Known rows, with every way that one mark hangs from another
Z725[Z842 Z924[Z834[Z424]]]: -1.047, -1.131, 0.933, -0.576, 0.004, -1.080, 0.320, 1.793, 1.491, -1.613, 0.870, 0.885, -0.575, -0.572, 1.680, -0.283, 2.024, 0.846, -2.003, 2.409, 0.376, -0.440
Z924[Z725]: 0.144, 0.894, -0.639, -0.245, 2.057, 2.221, 1.024, -0.564, 0.515, -1.533, 0.788, 0.442, -0.065, -0.397, -0.972, -0.541, 0.540, -3.717, 5.286, -2.575, 0.580, 3.341
Z834[Z424 Z924[Z817]]: 1.686, -4.078, -0.692, 0.635, -2.990, -0.160, -4.039, -0.321, -0.177, -2.972, -0.700, -1.292, 1.001, -1.872, -0.860, 0.912, -0.463, 2.606, -2.293, 2.598, 1.625, 0.032
Z648[Z31[Z560] Z817]: 0.287, 5.609, -0.937, 1.619, 3.572, 0.316, 2.325, -1.299, -1.221, 0.421, 3.314, -0.399, 1.149, 3.354, -2.037, -0.743, 2.248, -3.153, -1.093, -4.377, -4.819, -4.017
Z834[Z424 Z924]: 0.973, -2.786, -1.119, 0.809, -1.120, 0.512, -3.499, -0.333, -0.105, -4.080, 0.797, -0.421, 1.131, -1.558, -1.767, 0.503, 1.879, 2.267, -0.966, 2.160, 0.834, 0.358
Z817[Z648[Z31]]: 0.796, 2.441, -1.019, 1.124, 2.435, 0.277, 3.050, -1.144, -1.526, 0.487, 0.298, 1.439, 0.540, 1.802, -0.936, 0.090, 1.798, -1.900, -0.491, -3.474, -1.642, -2.003
Z725[Z842 Z924[Z817]]: 1.542, -1.198, 1.018, -1.408, -1.635, -1.188, 1.833, 1.401, 2.008, -1.561, 0.164, -0.578, -1.003, -0.593, 3.378, -0.051, -1.082, -2.956, -2.229, -0.207, 2.454, 0.209
Z31[Z560 Z648]: 0.718, 5.476, -1.342, 1.247, 0.784, -0.208, 1.827, -0.481, -1.134, -2.886, 3.061, -0.888, 1.637, 2.493, -2.900, -1.208, -0.765, -4.649, 0.982, -6.237, -4.646, -2.003
Z924[Z817[Z648]]: 1.808, -2.169, -0.323, 0.406, -1.077, -0.202, 2.267, -0.614, -0.851, 0.936, -2.842, -0.499, 0.199, 0.099, 0.541, 0.749, -2.839, -3.412, 0.448, -3.633, 0.739, -0.528
Z924[Z725 Z817[Z648] Z834]: -2.058, -0.124, 0.033, 0.038, 0.684, 0.484, -0.591, -0.575, -1.089, 3.941, -2.163, 0.440, -0.232, 0.201, -0.038, 0.278, -1.632, 0.875, 1.635, 0.626, -0.226, 0.618
Z326[Z924[Z725]]: 0.912, -0.242, -0.408, -0.223, 0.583, 0.696, 3.250, -0.243, 0.684, -2.451, 1.557, -0.224, -0.738, -0.049, -1.141, -1.101, 0.458, -2.724, 7.488, -4.221, 1.312, 4.056
Z817[Z648[Z31[Z560]]]: 0.869, 4.084, -1.167, 1.416, 2.268, 0.279, 2.626, -1.107, -1.825, 0.298, 1.222, 1.251, 0.961, 2.314, -1.503, 0.061, 1.800, -1.806, -1.519, -3.844, -3.005, -2.660
Z326[Z924[Z725 Z817[Z648]]]: 1.701, -0.213, 0.053, -0.477, -0.566, 0.052, 3.144, -0.529, 0.209, 0.247, 0.185, -0.589, -0.888, 0.115, -0.188, -0.330, -0.944, -1.396, 4.827, -3.465, 1.582, 2.632
Z326[Z924[Z725[Z842] Z817[Z648[Z31]]]]: 1.647, 1.924, 0.430, -0.881, 0.136, 0.433, 2.661, -0.386, 0.602, 0.494, 0.958, -0.183, -1.110, 0.430, 0.321, -0.518, 0.099, -0.223, 2.680, -2.132, 1.419, 1.597
Z834[Z424 Z924[Z725]]: 0.613, -0.587, -0.846, 0.093, -0.083, 1.545, -4.437, -0.577, 0.359, -3.089, 1.914, -0.148, 0.794, -1.727, -1.838, 0.365, 2.821, 3.385, -0.297, 3.660, 0.975, 1.620
Z834[Z924[Z725]]: -0.377, 0.366, -1.546, -0.305, 0.608, 1.440, -2.456, -0.897, 0.258, -2.965, 2.204, -0.556, 0.298, -0.776, -0.809, -0.342, 1.089, -1.203, 2.195, 0.504, 1.878, 2.720
Z31[Z648]: 0.563, 2.107, -1.014, 0.650, 1.105, -0.218, 2.703, -0.592, -0.492, -2.431, 1.202, -0.514, 0.798, 1.439, -1.815, -1.138, -0.874, -4.919, 3.065, -5.503, -1.873, -0.663
Z31[Z560 Z648[Z817]]: 0.418, 7.357, -1.037, 1.086, 2.620, -0.093, 2.407, -1.023, -1.071, -0.535, 4.150, -1.384, 1.560, 3.461, -2.984, -1.101, 0.596, -4.640, 0.217, -6.192, -5.985, -3.980
Z924[Z834]: -2.686, -3.323, -1.028, 1.417, 0.788, -0.068, 0.885, 0.196, -1.044, -1.180, -1.778, 0.536, 0.468, 0.136, -1.263, -0.631, -0.916, -2.647, 4.512, -2.592, -0.832, 0.853
Z924[Z725[Z842]]: 0.069, 2.603, -0.042, -1.161, 2.783, 3.087, 0.501, -0.175, 1.460, -1.312, 1.259, 0.787, -0.484, -0.612, -0.080, -0.606, 1.600, -2.976, 3.656, -1.102, 0.985, 2.726
Z31[Z648[Z817]]: 0.245, 3.976, -0.711, 0.464, 2.914, -0.115, 3.336, -1.113, -0.403, -0.094, 2.282, -1.026, 0.765, 2.404, -1.864, -1.045, 0.494, -4.896, 2.265, -5.467, -3.221, -2.650

Rows
1.202, 2.668, 0.648, -1.544, 1.124, 2.143, 0.398, -0.567, 0.718, 2.476, -0.751, 0.242, -0.702, -0.349, 1.293, 0.509, -0.463, -1.082, -0.230, 0.016, 1.378, 0.678 -> Z924[Z725[Z842] Z817[Z648]]
-0.249, -1.102, 1.405, -0.855, -1.146, -1.724, 0.256, 1.533, 0.990, 1.084, -0.515, 0.491, -0.761, -0.382, 2.623, 0.495, 0.595, 2.172, -4.707, 3.165, 0.663, -1.860 -> Z725[Z842 Z924[Z817[Z648] Z834[Z424]]]
-0.211, -4.836, 0.474, 0.546, -2.829, -2.971, 0.598, 1.257, 0.079, -0.773, -1.274, -0.489, -0.133, -0.514, 1.298, 0.187, -1.805, 0.117, -1.011, 0.740, 0.579, 0.091 -> Z725[Z924[Z817 Z834[Z424]]]
-0.935, -5.829, 0.058, 1.445, -2.324, -0.947, -1.251, 0.492, -1.053, 0.258, -4.119, -0.397, 0.598, -0.923, -0.723, 0.452, -3.067, 1.059, 0.903, 0.260, -0.307, -0.389 -> Z924[Z817 Z834[Z424]]
1.290, 5.179, 0.466, -0.992, 1.349, 1.820, -0.077, -0.744, 0.162, 2.483, 0.532, 0.392, -0.331, 0.707, 0.763, 0.264, 0.046, -0.044, -2.327, 0.160, -0.227, -0.658 -> Z924[Z725[Z842] Z817[Z648[Z31[Z560]]]]
-2.149, 2.924, 0.573, -0.574, 1.683, 1.031, -1.249, -0.384, -0.511, 4.301, -1.071, 1.033, -0.553, 0.631, 0.690, 0.019, -0.096, 2.534, -1.437, 2.487, -0.451, -0.836 -> Z924[Z725[Z842] Z817[Z648[Z31]] Z834]
-1.457, -2.700, 0.423, 0.387, -0.807, 0.539, -2.588, 0.097, -0.399, 1.629, -2.517, 0.004, 0.106, -1.146, -0.834, 0.259, -1.712, 2.665, 1.814, 2.408, -0.078, 1.459 -> Z924[Z725 Z817 Z834[Z424]]
-0.322, -2.415, 1.359, -0.772, -1.823, -1.721, -0.191, 1.840, 1.423, -0.474, -0.627, -0.021, -0.733, -0.841, 2.572, 0.099, -0.292, 1.151, -3.336, 2.869, 1.177, -0.743 -> Z725[Z842 Z924[Z817 Z834[Z424]]]
1.666, 2.257, 0.910, -1.051, -0.857, -1.414, 1.831, 0.957, 1.101, -0.066, 1.361, -0.005, -0.670, 0.704, 2.965, 0.141, 0.189, -1.205, -5.304, 0.186, 0.523, -1.948 -> Z725[Z842 Z924[Z817[Z648[Z31[Z560]]]]]
-0.170, -3.507, 0.540, 0.478, -2.143, -2.984, 1.035, 0.927, -0.354, 0.796, -1.171, -0.005, -0.155, -0.032, 1.367, 0.577, -0.901, 1.116, -2.372, 1.035, 0.041, -1.013 -> Z725[Z924[Z817[Z648] Z834[Z424]]]
-0.707, -2.290, 0.002, 0.045, -1.101, -0.518, 1.669, 0.089, 0.002, -0.125, -0.587, -0.729, -0.870, -0.136, -0.574, -0.887, -1.972, -0.543, 6.349, -2.286, 1.288, 3.269 -> Z326[Z924[Z725 Z817 Z834]]
1.834, -0.647, -0.785, 0.984, -2.188, -0.378, -4.012, -0.748, -1.060, -1.459, 0.491, -0.736, 1.316, -0.537, -1.289, 1.086, 0.826, 4.332, -5.336, 2.958, -0.292, -2.144 -> Z834[Z424 Z924[Z817[Z648[Z31[Z560]]]]]
1.359, -1.897, -0.446, -0.104, -1.936, 0.875, -4.972, -0.576, 0.273, -2.031, 0.415, -1.002, 0.651, -1.992, -0.937, 0.750, 0.465, 3.730, -1.642, 4.103, 1.786, 1.290 -> Z834[Z424 Z924[Z725 Z817]]
-1.541, -0.646, 0.593, -0.791, 0.362, -1.117, 1.295, 1.632, 1.435, -1.474, 1.000, 0.645, -0.829, -0.092, 2.149, -0.640, 1.215, -1.438, -0.797, 0.837, 0.831, 0.116 -> Z725[Z842 Z924[Z834]]
-2.503, -0.841, -0.181, 0.649, 1.845, 1.478, -1.835, 0.042, -0.320, 0.040, -0.353, 1.269, 0.324, -0.715, -2.133, -0.303, 1.636, 2.182, 3.737, 1.770, -1.236, 1.925 -> Z924[Z725 Z834[Z424]]
-1.358, 0.565, 0.440, 0.617, 0.492, 0.242, -2.139, -0.576, -1.384, 3.968, -1.688, 1.005, 0.191, 0.211, -0.898, 0.575, 0.051, 5.041, -1.514, 3.234, -1.505, -1.002 -> Z924[Z725 Z817[Z648[Z31]] Z834[Z424]]
-0.961, -3.572, 0.041, 0.726, -0.984, -2.313, 1.094, 1.219, 0.150, -1.875, 0.217, 0.353, -0.011, -0.224, 0.403, -0.208, 0.520, -0.195, 0.334, 0.281, -0.228, 0.419 -> Z725[Z924[Z834[Z424]]]
-0.753, -0.607, 1.068, -1.002, -0.814, -1.796, 1.203, 1.339, 0.968, 1.172, -0.371, 0.280, -0.997, 0.090, 3.100, 0.165, -0.252, -0.099, -3.486, 1.617, 1.090, -1.306 -> Z725[Z842 Z924[Z817[Z648] Z834]]
1.291, -0.698, -0.017, -0.757, -1.454, 1.479, -5.333, -0.300, 0.931, -1.882, 0.735, -0.775, 0.372, -2.165, -0.321, 0.725, 1.235, 4.219, -2.766, 5.166, 2.071, 0.916 -> Z834[Z424 Z924[Z725[Z842] Z817]]
-2.132, 1.574, 0.637, -0.898, 1.353, 1.339, -1.105, -0.158, -0.149, 4.179, -1.693, 0.779, -0.667, -0.034, 0.839, 0.237, -0.563, 1.590, -0.033, 2.111, 0.204, 0.007 -> Z924[Z725[Z842] Z817[Z648] Z834]
-1.434, 0.927, 1.108, -0.642, 0.891, 1.382, -2.504, 0.053, -0.082, 4.026, -1.897, 1.071, -0.330, -0.688, 0.120, 0.750, 0.636, 4.818, -1.772, 4.354, -0.432, -0.731 -> Z924[Z725[Z842] Z817[Z648] Z834[Z424]]
-0.801, -1.933, 1.012, -0.981, -1.493, -1.771, 0.792, 1.707, 1.381, -0.384, -0.472, -0.214, -0.973, -0.382, 3.056, -0.251, -1.155, -1.111, -2.106, 1.280, 1.621, -0.215 -> Z725[Z842 Z924[Z817 Z834]]
-0.336, -4.458, -0.266, 0.765, -2.190, -1.544, 2.631, 0.362, -0.443, -1.074, -1.713, -0.983, -0.529, 0.014, -0.485, -0.748, -2.898, -1.675, 5.666, -3.800, 1.118, 1.970 -> Z326[Z924[Z817 Z834]]
-0.643, -3.036, 0.209, 0.279, -1.772, -3.031, 1.976, 0.773, -0.381, 0.856, -1.044, -0.218, -0.411, 0.448, 1.863, 0.220, -1.766, -1.140, -1.156, -0.500, 0.500, -0.454 -> Z725[Z924[Z817[Z648] Z834]]
-1.377, -0.807, 0.501, 0.280, 0.165, 0.527, -1.955, -0.396, -1.010, 3.847, -2.359, 0.727, 0.088, -0.450, -0.743, 0.796, -0.420, 4.076, -0.149, 2.833, -0.849, -0.150 -> Z924[Z725 Z817[Z648] Z834[Z424]]
1.363, 0.621, 0.053, -0.824, -0.768, 1.483, -4.898, -0.599, 0.532, -0.320, 0.848, -0.265, 0.353, -1.704, -0.278, 1.115, 2.113, 5.237, -4.139, 5.479, 1.539, -0.220 -> Z834[Z424 Z924[Z725[Z842] Z817[Z648]]]
1.206, 4.028, 0.572, -1.215, 1.452, 1.839, 0.247, -0.781, 0.366, 2.646, -0.124, 0.525, -0.603, 0.343, 1.163, 0.276, 0.041, -0.107, -1.588, 0.403, 0.726, -0.189 -> Z924[Z725[Z842] Z817[Z648[Z31]]]
